Each row comes from the steps of one path. Every step used is in the known rows, and no mark comes twice. Write the path behind each row, first mark first.
Known rows:
vono vatov dabid viku gidig: 19.9 58.5 -8.1 -46.1 -52.7 23.0 -4.5 8.7 -1.2 29.9 -10.9 -10.5 -44.1 58.2 -3.0 38.1 16.3 12.8 -46.1 -7.4 3.6 -29.0 -1.4 3.4 55.3 0.7 2.4 -7.7
buped gamak viku: -11.6 68.5 -8.8 -10.4 -42.5 30.2 50.8 -8.1 -7.7 22.5 -5.8 -14.5 -29.8 19.8 -43.5 -36.2 15.8 -20.6 -8.3 15.9 -3.6 30.4 -7.1 -7.2 53.4 -9.9 3.0 0.1
gidig viku dabid vatov: 31.7 52.9 -11.6 -49.4 -29.5 23.4 34.3 -21.6 10.5 -18.7 -36.5 -23.4 -23.7 45.6 -7.4 -1.6 3.1 -28.3 -30.0 -7.3 -9.6 -81.8 20.5 -33.4 55.5 -35.0 23.5 0.7
dabid vatov: -20.6 27.7 8.9 -34.9 -63.6 43.6 42.2 6.1 11.0 14.9 -16.2 -16.0 -40.1 5.4 7.3 -21.4 0.2 -9.3 -31.8 7.2 7.5 -81.1 14.1 -50.8 47.2 22.1 36.7 6.9
vono buped dabid viku surabav: -13.5 66.1 17.7 -49.9 -36.5 9.3 20.6 13.9 -15.5 8.1 -1.1 5.6 -48.9 34.7 -33.7 -62.2 1.1 -5.4 -48.5 -4.7 -15.0 -32.6 -16.8 12.0 24.2 -45.6 -5.3 -35.3
buped gamak viku surabav vatov dabid: 1.7 80.2 -12.1 3.4 -14.1 10.8 51.0 0.1 -28.3 53.4 -2.5 6.3 -22.5 27.7 -40.2 -34.7 11.7 -14.1 -6.8 20.3 12.0 60.1 -19.7 2.5 42.4 -7.0 -2.0 -15.2
povod vatov: -25.9 12.5 21.4 -37.2 -50.8 30.0 39.2 -5.5 -22.4 28.7 -15.4 -0.6 -28.5 34.0 -8.1 -19.4 22.9 -13.7 -26.4 4.0 -4.8 -33.1 -25.8 -3.0 43.2 23.9 35.4 1.4
surabav vatov dabid: -19.7 78.3 7.6 -8.0 -17.1 9.5 21.3 -10.6 -10.1 45.3 -17.0 15.3 -29.7 44.1 2.4 -38.8 -1.3 -1.4 -17.3 27.6 14.7 33.9 1.9 12.3 54.7 52.5 53.1 -13.9
gidig viku surabav buped: 29.9 80.9 16.0 -20.7 9.1 49.1 50.2 -25.4 8.7 50.1 -34.5 -8.5 -34.5 60.9 2.6 -7.3 17.6 -23.8 -22.1 -16.9 -4.3 22.2 -3.3 -6.2 32.8 -46.3 11.9 -29.3
viku gidig: -1.3 58.3 2.3 -54.3 -53.3 37.6 35.1 -1.1 -7.2 31.1 2.2 9.8 -47.3 26.1 1.5 -0.6 7.8 -5.3 -19.0 -15.9 -12.4 -5.4 26.3 -30.6 39.9 4.3 2.5 -19.0
vatov dabid viku surabav buped: -11.4 57.5 -9.9 -21.2 -24.7 18.1 2.1 -10.2 3.5 33.1 -34.5 -10.5 -28.5 61.3 -15.3 1.3 3.5 4.9 -50.5 3.7 10.0 25.3 -3.2 18.9 41.5 22.3 7.0 -25.9
gidig viku: 16.1 76.0 -2.3 -31.8 -16.0 58.5 33.0 -30.1 23.3 15.4 -21.6 -14.9 -36.9 54.4 7.4 -20.6 14.8 -21.7 -28.7 -7.6 -9.3 -18.9 7.2 -13.5 64.4 -13.2 38.6 1.2
povod vatov dabid buped gamak viku surabav: -16.3 10.3 -25.6 -19.0 -30.4 7.5 37.9 -0.7 -37.6 40.6 -5.5 -3.4 -5.1 27.5 -23.0 -6.0 36.0 0.2 -44.2 17.8 3.8 -1.8 -43.3 15.7 42.2 28.0 -5.4 -4.4
povod vatov dabid viku gidig: -16.7 2.7 -8.1 -50.4 -64.6 12.2 6.3 -10.1 -27.8 28.2 -19.3 -1.0 -18.7 55.3 -7.3 9.0 11.6 -2.1 -49.2 6.1 -4.8 -34.1 -14.8 16.1 53.0 32.6 16.3 -0.6
vatov dabid viku surabav: -11.5 57.5 -24.7 -28.5 -27.9 24.6 -7.2 -4.0 6.0 20.4 -17.7 -5.4 -30.1 56.0 -14.9 -4.7 4.1 8.3 -55.3 1.4 12.0 3.3 -2.1 3.9 53.4 33.8 11.6 -13.3
dabid buped: -39.6 39.2 -15.9 -37.9 -41.0 44.3 26.9 10.0 2.9 17.2 -2.9 -10.8 -38.5 9.8 -2.8 -21.6 37.5 10.6 -45.9 8.9 -1.9 -16.8 12.8 -19.8 53.9 26.6 16.2 8.7
gamak viku surabav vatov dabid: 14.9 73.8 -6.0 40.3 4.1 20.6 61.1 34.5 -16.9 40.2 -8.5 -0.1 -21.7 32.4 -35.2 -16.1 16.3 -16.1 -3.1 14.0 3.8 63.7 -16.9 -4.1 36.3 10.4 5.2 -28.3
viku surabav vatov: -5.5 73.4 24.1 -16.7 -5.0 26.3 44.6 23.6 -27.9 67.0 -1.2 26.1 -42.2 29.4 -11.3 -33.9 13.5 -6.4 -7.8 0.5 14.0 33.6 -3.7 -25.1 27.4 -3.4 26.6 -18.4
dabid viku: -30.3 37.0 -1.0 -40.0 -63.3 44.9 1.3 11.0 5.2 9.3 -21.4 -18.6 -42.6 46.1 -22.3 -17.7 10.9 -5.4 -41.5 5.9 -7.2 -21.6 19.1 -13.7 63.7 2.0 30.5 14.8
dabid viku surabav vatov: -16.6 42.9 12.3 -28.4 -37.5 31.0 11.0 33.0 -27.3 51.7 -12.0 6.6 -41.2 45.0 -23.9 -22.3 11.2 -4.7 -27.4 6.4 3.4 8.2 9.2 -18.5 46.0 -19.8 27.2 4.1
gamak buped: -8.8 61.4 -16.4 3.7 -20.4 24.6 60.2 17.6 7.4 6.7 -16.0 -18.7 -28.0 30.6 -10.8 -30.9 15.9 -25.5 -36.0 -24.5 -12.0 26.6 -15.6 -11.0 35.3 31.5 12.2 -17.0
vono vatov dabid buped: 3.4 63.4 -15.5 -31.5 -30.4 25.7 10.4 6.9 8.4 27.7 -5.8 -13.3 -41.2 35.6 5.4 22.2 34.8 21.5 -50.6 2.1 12.2 -27.0 -13.9 7.3 53.4 27.8 8.1 -5.7
buped dabid viku: -40.0 51.9 8.2 -50.2 -51.1 -2.6 -1.6 -20.4 -19.9 2.3 -23.6 -17.8 -39.6 18.3 -29.2 -45.8 31.1 -9.7 -28.6 23.5 -20.6 -33.2 17.3 -7.7 56.0 -35.5 32.3 23.0
surabav viku: -40.3 65.3 28.4 -7.1 -23.3 23.8 51.1 -32.6 10.5 34.1 -0.3 -1.2 -43.9 18.7 -0.8 -20.4 9.5 -19.1 -21.1 20.4 -7.4 32.5 11.3 8.1 42.5 -13.3 59.6 -6.3
dabid buped gamak viku: -32.8 41.8 -29.8 -21.9 -45.2 33.6 41.8 8.5 -12.3 22.3 2.0 -18.5 -26.8 3.5 -29.6 -28.6 40.9 -1.5 -32.7 22.6 -5.6 11.4 2.5 -11.1 57.6 -0.2 -6.7 13.5
buped dabid viku surabav: -29.4 54.8 7.8 -50.0 -34.7 -3.4 5.2 -9.3 -28.9 16.9 -16.7 -7.4 -40.2 16.8 -32.9 -39.5 35.3 -5.4 -28.2 12.3 -14.2 -24.4 8.8 -18.0 42.4 -50.0 17.0 12.7
vono vatov: 10.4 69.9 20.2 -33.2 -40.2 40.0 29.0 15.6 6.0 30.9 -7.9 -10.3 -54.4 36.3 -4.7 9.3 28.1 1.9 -22.2 -10.9 5.8 -27.2 -8.8 -12.9 45.8 -7.2 19.8 -6.0
viku surabav buped gamak: -6.6 75.5 26.0 -31.8 -14.1 23.4 52.7 -15.0 -18.0 70.8 -23.0 6.0 -40.4 30.6 -20.2 -21.0 14.8 -9.3 -13.7 -7.4 11.2 51.5 -10.9 -6.5 12.1 -31.5 -7.1 -38.4

Which path is each row?
-33.5 45.3 13.8 -47.5 -51.1 -3.8 32.7 -24.9 -14.5 4.1 -20.4 -15.0 -36.2 -14.3 -7.3 -49.2 22.3 -11.7 -21.6 25.0 -8.3 -81.5 14.1 -37.9 43.6 -18.2 37.4 15.6
buped dabid vatov
-25.2 65.3 18.5 -20.8 -19.7 -8.7 44.0 -32.3 -0.7 -1.6 -11.4 -2.2 -35.7 24.6 -24.3 -4.4 6.1 -22.6 -16.8 15.1 -13.6 21.6 20.4 8.0 34.9 -33.7 42.2 -14.3
surabav viku dabid
-16.5 4.6 -29.1 -32.7 -52.1 4.0 36.0 -7.6 -38.3 36.6 -4.6 -2.7 -6.5 28.6 -15.1 1.5 29.9 -0.6 -41.3 18.6 -6.1 -8.2 -27.8 16.3 48.4 29.3 -8.4 -1.9
povod vatov dabid buped gamak viku gidig
-30.0 57.7 16.6 -41.6 -30.6 -13.6 6.8 -2.5 -44.9 34.9 -16.6 1.7 -37.2 16.4 -30.7 -49.9 31.6 -8.2 -17.4 23.8 -12.3 -10.7 10.6 -11.9 43.1 -52.1 29.6 14.9
buped dabid viku surabav vatov
-18.4 69.9 -12.1 -6.4 -15.1 -13.1 52.3 -5.5 -12.7 -0.9 -20.3 -19.7 -25.0 10.8 -19.0 -50.9 30.9 -27.6 -28.6 -10.0 -22.7 14.2 -14.3 -5.5 31.3 -3.1 12.7 -7.3
gamak buped dabid
-13.6 59.9 -22.9 -9.9 -28.8 1.2 33.8 4.4 -34.4 56.6 -1.6 12.2 -17.5 25.5 -12.2 -22.6 15.7 1.1 -19.0 34.6 2.5 46.9 7.2 10.6 55.4 23.6 12.0 -6.2
surabav vatov dabid buped gamak viku gidig
-21.8 38.5 -33.6 -34.5 -53.5 31.3 46.4 9.2 -21.8 30.6 8.6 -11.2 -28.5 0.9 -26.5 -15.2 37.5 -0.5 -29.4 14.1 -12.7 12.5 11.6 -17.9 52.1 -12.3 -21.5 7.0
dabid buped gamak viku gidig
-23.6 59.8 23.7 -26.4 -36.1 19.0 53.4 -28.8 -4.0 45.4 9.8 11.7 -46.4 15.9 5.7 1.5 6.0 -16.8 -18.3 7.3 -18.0 33.7 27.1 -3.6 34.5 -31.4 35.9 -16.0
surabav viku gidig
-10.8 51.1 -28.5 -45.8 -54.8 22.4 -9.5 -12.4 4.0 14.5 -16.3 -5.4 -32.2 55.3 -5.0 7.4 -2.0 7.5 -53.1 1.6 -2.1 -5.3 16.9 4.7 61.4 35.0 8.8 -9.7
vatov dabid viku gidig
-18.8 46.0 -12.3 -11.4 -31.8 -13.1 60.5 1.3 -12.7 -1.9 -22.3 -25.2 -21.7 -4.2 -8.9 -48.0 23.5 -29.5 -33.8 -5.6 -19.0 -35.6 -8.2 -25.7 30.1 -2.1 17.2 0.7
gamak buped dabid vatov
9.5 61.7 -5.0 -32.5 -44.2 26.4 -5.9 7.3 9.3 23.2 -17.5 -18.1 -43.2 59.4 -8.4 24.6 18.9 11.3 -48.0 -0.4 9.9 -28.9 -9.5 10.9 59.1 12.3 17.2 -2.1
vono vatov dabid viku
-13.1 68.8 21.8 2.4 -34.3 21.8 64.4 -21.3 -7.5 44.7 -40.4 -23.1 -28.8 34.4 -37.4 -23.3 13.9 -26.3 -2.1 15.2 -8.4 67.5 -5.6 18.6 29.8 -26.3 -2.1 -28.7
surabav buped gamak viku
16.1 68.4 5.9 -35.9 -33.8 13.3 6.5 -3.7 -9.8 57.0 -25.7 -12.6 -40.3 60.7 -16.5 25.7 19.2 9.4 -40.5 -3.1 16.0 4.7 -20.9 21.0 38.6 -22.3 -7.3 -18.6
vono vatov dabid viku surabav buped gamak
10.1 64.3 -25.8 -14.7 -31.7 19.2 23.9 8.1 -0.8 29.2 -3.1 -20.8 -31.3 31.4 -16.5 19.4 38.7 13.3 -40.2 10.6 9.1 -5.6 -20.9 13.0 56.0 10.4 -10.2 -2.4
vono vatov dabid buped gamak viku
-15.6 61.0 -47.5 -13.5 -16.2 16.8 26.1 -7.4 -6.2 27.4 -0.3 -7.6 -18.4 21.6 -19.5 -13.4 27.3 11.2 -48.7 18.5 12.0 26.9 -14.7 7.2 50.8 35.0 -14.7 -11.4
vatov dabid buped gamak viku surabav
-17.7 45.5 -22.8 -53.1 -35.4 1.9 20.8 7.4 -8.9 -25.3 -18.8 -12.6 -28.0 20.9 -33.6 -4.5 28.1 1.8 -35.5 1.9 -10.0 -31.1 21.4 -17.9 43.5 0.7 -2.4 -4.2
viku dabid buped
30.7 77.6 -12.0 -43.8 -13.1 23.5 25.7 -29.6 13.1 -18.5 -33.2 -17.5 -27.1 61.0 -16.1 -7.5 11.2 -25.7 -25.6 -12.1 -14.0 -31.1 15.9 -12.8 57.4 -33.1 20.2 -7.2
gidig viku dabid
-16.0 41.0 17.3 -30.0 -38.5 35.1 19.3 15.5 -10.4 44.1 -33.6 -12.9 -39.9 51.7 -26.4 -3.9 13.3 -7.5 -34.9 -5.8 -2.6 18.0 7.4 -5.7 31.6 -30.7 4.1 -16.6
dabid viku surabav buped
-35.1 60.7 -41.3 -42.7 -32.9 18.2 6.7 -30.6 2.8 23.1 -5.4 -5.0 -26.2 24.0 -1.9 -24.1 20.2 18.6 -57.2 21.9 14.1 3.9 -2.6 10.8 61.1 54.4 8.3 0.0
vatov dabid buped gamak
0.6 50.2 -16.9 -22.8 -53.1 3.5 52.7 -1.8 -17.5 -5.4 -17.7 -21.6 -20.3 13.5 -56.9 -20.9 6.8 -26.6 -9.3 15.8 -5.1 -19.7 3.0 -24.0 45.0 -26.8 -8.0 -1.3
buped gamak viku dabid vatov
10.1 67.1 7.8 36.0 -2.8 30.0 70.2 45.0 -22.5 41.8 -5.4 0.1 -27.2 26.4 -39.8 -21.4 21.4 -22.0 5.7 9.1 -3.2 56.6 -11.7 -17.9 32.6 -12.2 6.6 -23.2
gamak viku surabav vatov
-10.1 58.8 35.1 -27.4 -15.8 3.4 54.1 -11.9 -23.8 51.5 -32.9 -4.2 -36.3 8.0 -12.8 -23.9 22.7 -11.4 -14.3 2.3 -0.4 -4.3 -2.1 -21.8 5.7 -44.8 2.6 -30.5
viku surabav buped dabid vatov
0.9 44.1 -29.9 7.6 -27.9 10.7 50.7 32.6 -6.6 -32.2 -19.1 -31.1 -16.3 21.4 -59.4 2.7 33.6 -15.4 -17.3 10.0 -22.7 7.3 9.8 -11.5 47.0 -6.9 -16.4 -10.5
gamak viku dabid buped
22.0 76.0 -16.1 -20.7 14.8 34.3 30.5 -10.3 -7.8 55.0 -11.2 7.8 -24.7 52.1 12.3 -19.0 22.8 -6.8 -34.9 1.9 7.7 10.7 -2.5 -6.7 52.8 -12.7 24.2 -8.4
gidig viku surabav vatov dabid buped
-2.7 65.8 19.0 -11.4 -43.2 18.2 66.7 -19.6 -16.8 53.8 -35.2 -15.0 -29.2 31.7 -31.5 -9.1 12.0 -25.2 1.1 9.2 -14.6 68.4 3.3 11.6 26.2 -35.6 -15.8 -35.6
surabav buped gamak viku gidig
-22.9 51.5 -17.5 -13.1 -31.1 -12.7 32.9 5.2 -17.7 -5.3 -25.4 -28.0 -23.2 22.0 -28.3 -45.2 31.0 -26.5 -39.2 -5.1 -27.5 3.6 -6.6 -2.3 40.7 -16.8 13.3 7.3
gamak buped dabid viku
-33.9 65.8 -11.6 -24.3 -24.0 3.5 17.1 -12.9 -24.6 55.5 -7.3 14.6 -26.1 29.3 0.3 -43.4 13.0 8.2 -29.8 37.3 16.7 29.8 1.6 14.1 58.6 42.3 37.6 2.1
surabav vatov dabid buped gamak
12.0 63.9 -5.8 25.5 -10.3 42.7 67.5 36.6 -3.8 18.9 -4.6 -12.7 -29.6 25.2 -42.8 -9.8 24.3 -19.4 -7.4 -3.7 -6.6 40.6 -12.5 -22.9 33.6 -8.9 -8.1 -25.4
gamak viku surabav
-27.6 47.6 3.3 -67.0 -61.4 -6.3 1.4 -18.9 -31.0 10.6 -15.9 -8.5 -40.3 15.8 -23.2 -28.7 28.2 -7.1 -25.1 13.6 -27.9 -34.0 29.1 -15.3 50.3 -47.9 14.0 15.0
buped dabid viku gidig
-24.5 60.7 2.0 -13.7 -33.7 11.0 2.7 1.7 -15.5 42.2 -22.4 6.6 -29.0 55.4 -7.7 -30.2 -2.7 -0.9 -28.9 30.7 9.2 23.0 8.3 15.2 63.6 38.1 51.2 0.2
surabav vatov dabid viku
-23.0 53.2 -24.2 -28.7 -44.8 26.0 -12.5 -15.2 15.6 7.0 -23.7 -14.8 -31.4 57.0 -11.5 -8.8 0.6 5.4 -54.9 11.7 6.2 -6.7 5.1 13.1 67.3 47.6 26.8 -2.2
vatov dabid viku
-35.0 55.6 35.7 -31.0 -41.6 -4.9 21.8 -32.1 -15.8 27.8 -56.1 -25.1 -34.9 33.6 -25.9 -29.9 26.7 -15.5 -18.1 22.0 -22.2 15.5 12.6 18.8 32.3 -46.5 21.8 -11.5
surabav buped dabid viku
12.8 37.4 -14.6 6.9 -41.3 10.0 61.0 28.5 -2.4 -33.5 -27.8 -33.9 -17.4 17.2 -53.1 1.8 9.0 -29.4 -9.8 8.6 -16.5 -33.3 10.8 -31.8 41.0 -11.7 -3.4 -12.7
gamak viku dabid vatov
-23.6 44.9 -30.3 -20.5 -32.2 34.0 47.0 19.4 -20.1 34.5 7.5 -10.6 -28.5 1.9 -32.9 -24.7 42.4 1.5 -32.2 14.0 0.3 18.8 -4.8 -18.0 45.4 -12.0 -20.3 4.4
dabid buped gamak viku surabav
-13.5 54.4 -17.5 -12.4 -18.5 -12.7 38.6 12.1 -26.1 7.8 -20.0 -21.2 -24.1 20.3 -31.5 -40.3 33.1 -24.7 -38.1 -13.5 -23.1 9.5 -12.9 -9.5 30.4 -28.6 0.2 -1.1
gamak buped dabid viku surabav
-4.4 69.4 16.1 -8.1 -31.7 0.1 60.4 -21.6 -14.8 22.0 -48.6 -24.7 -22.9 39.2 -51.9 -13.3 12.1 -28.8 0.9 13.6 -12.2 59.6 -1.5 18.9 25.4 -37.4 -12.6 -34.0
surabav buped gamak viku dabid
-23.9 63.6 17.3 -52.2 -48.7 10.7 15.1 5.6 -8.0 -3.3 -5.7 -3.5 -49.2 37.7 -31.3 -65.2 -1.2 -7.5 -48.1 3.2 -19.8 -39.3 -10.7 18.9 34.6 -35.2 7.0 -27.8
vono buped dabid viku
14.0 64.2 12.2 36.5 -4.3 34.7 77.1 27.1 -5.8 35.0 -25.5 -19.2 -26.7 32.6 -42.7 -1.6 24.3 -25.8 -0.9 -1.4 -10.9 68.0 -14.9 -5.0 19.0 -22.0 -15.4 -42.7
gamak viku surabav buped
-33.3 5.9 -14.6 -34.8 -41.1 14.9 21.3 -12.6 -19.0 25.9 -13.6 -4.3 -14.8 34.9 1.6 -7.8 29.9 7.1 -55.4 15.7 3.7 -31.6 -29.7 16.8 52.5 59.6 23.0 1.2
povod vatov dabid buped
-14.9 62.0 -13.6 -33.0 -30.7 11.4 1.5 -23.9 -5.5 42.2 -31.8 -7.3 -27.8 57.5 -20.8 -6.9 1.6 4.7 -47.8 7.5 13.3 29.9 -5.7 21.0 42.6 10.2 0.8 -22.1
vatov dabid viku surabav buped gamak
-23.5 41.7 18.9 -24.2 -35.4 -10.5 52.3 -24.3 -1.6 -1.2 -15.1 -8.7 -32.5 7.7 -15.5 -3.4 -1.8 -24.4 -23.5 18.6 -9.8 -27.5 25.1 -12.5 33.4 -36.0 44.7 -6.8
surabav viku dabid vatov
11.2 88.6 0.2 -5.7 -17.9 16.5 55.1 22.9 -17.0 39.9 10.2 18.2 -33.4 45.6 -38.4 -57.3 -18.3 -11.3 -30.6 3.8 7.3 41.9 -40.3 30.9 23.9 -7.2 -17.7 -58.6
vono buped gamak viku surabav vatov dabid
-43.7 45.0 -21.5 -57.7 -51.0 35.2 24.8 -8.3 -9.7 30.9 3.5 -7.3 -37.6 3.7 -11.6 -36.4 34.4 9.5 -43.3 16.6 3.8 -10.0 7.4 -16.0 56.2 8.2 6.5 17.2
dabid buped gamak
-23.1 46.1 -21.5 -13.0 -26.5 24.7 50.3 25.2 -35.6 52.7 8.0 0.0 -26.0 3.7 -31.9 -34.3 40.3 -1.9 -21.2 26.4 2.4 33.4 -4.0 -14.0 45.9 -16.4 -5.7 7.9
dabid buped gamak viku surabav vatov
6.9 70.1 15.3 29.3 -0.7 11.8 73.8 11.7 -18.2 30.8 -28.5 -20.2 -24.8 20.3 -47.6 -16.9 33.9 -26.3 3.8 8.8 -18.1 59.4 -13.5 -0.7 16.0 -45.4 -13.7 -36.5
gamak viku surabav buped dabid
-16.5 8.1 9.1 -28.5 -40.2 7.9 17.0 -9.6 -29.0 45.3 -36.6 -6.1 -15.6 61.8 -15.8 4.6 14.8 -5.3 -46.3 8.1 3.4 -5.5 -34.3 28.5 34.9 21.1 14.1 -16.8
povod vatov dabid viku surabav buped
-24.2 64.4 -18.9 2.4 -20.9 3.8 31.1 2.0 -24.9 48.8 -7.8 4.5 -16.9 28.2 -15.3 -36.7 16.9 0.7 -21.8 43.1 9.2 47.3 -3.4 17.2 59.0 34.8 26.6 -1.4
surabav vatov dabid buped gamak viku
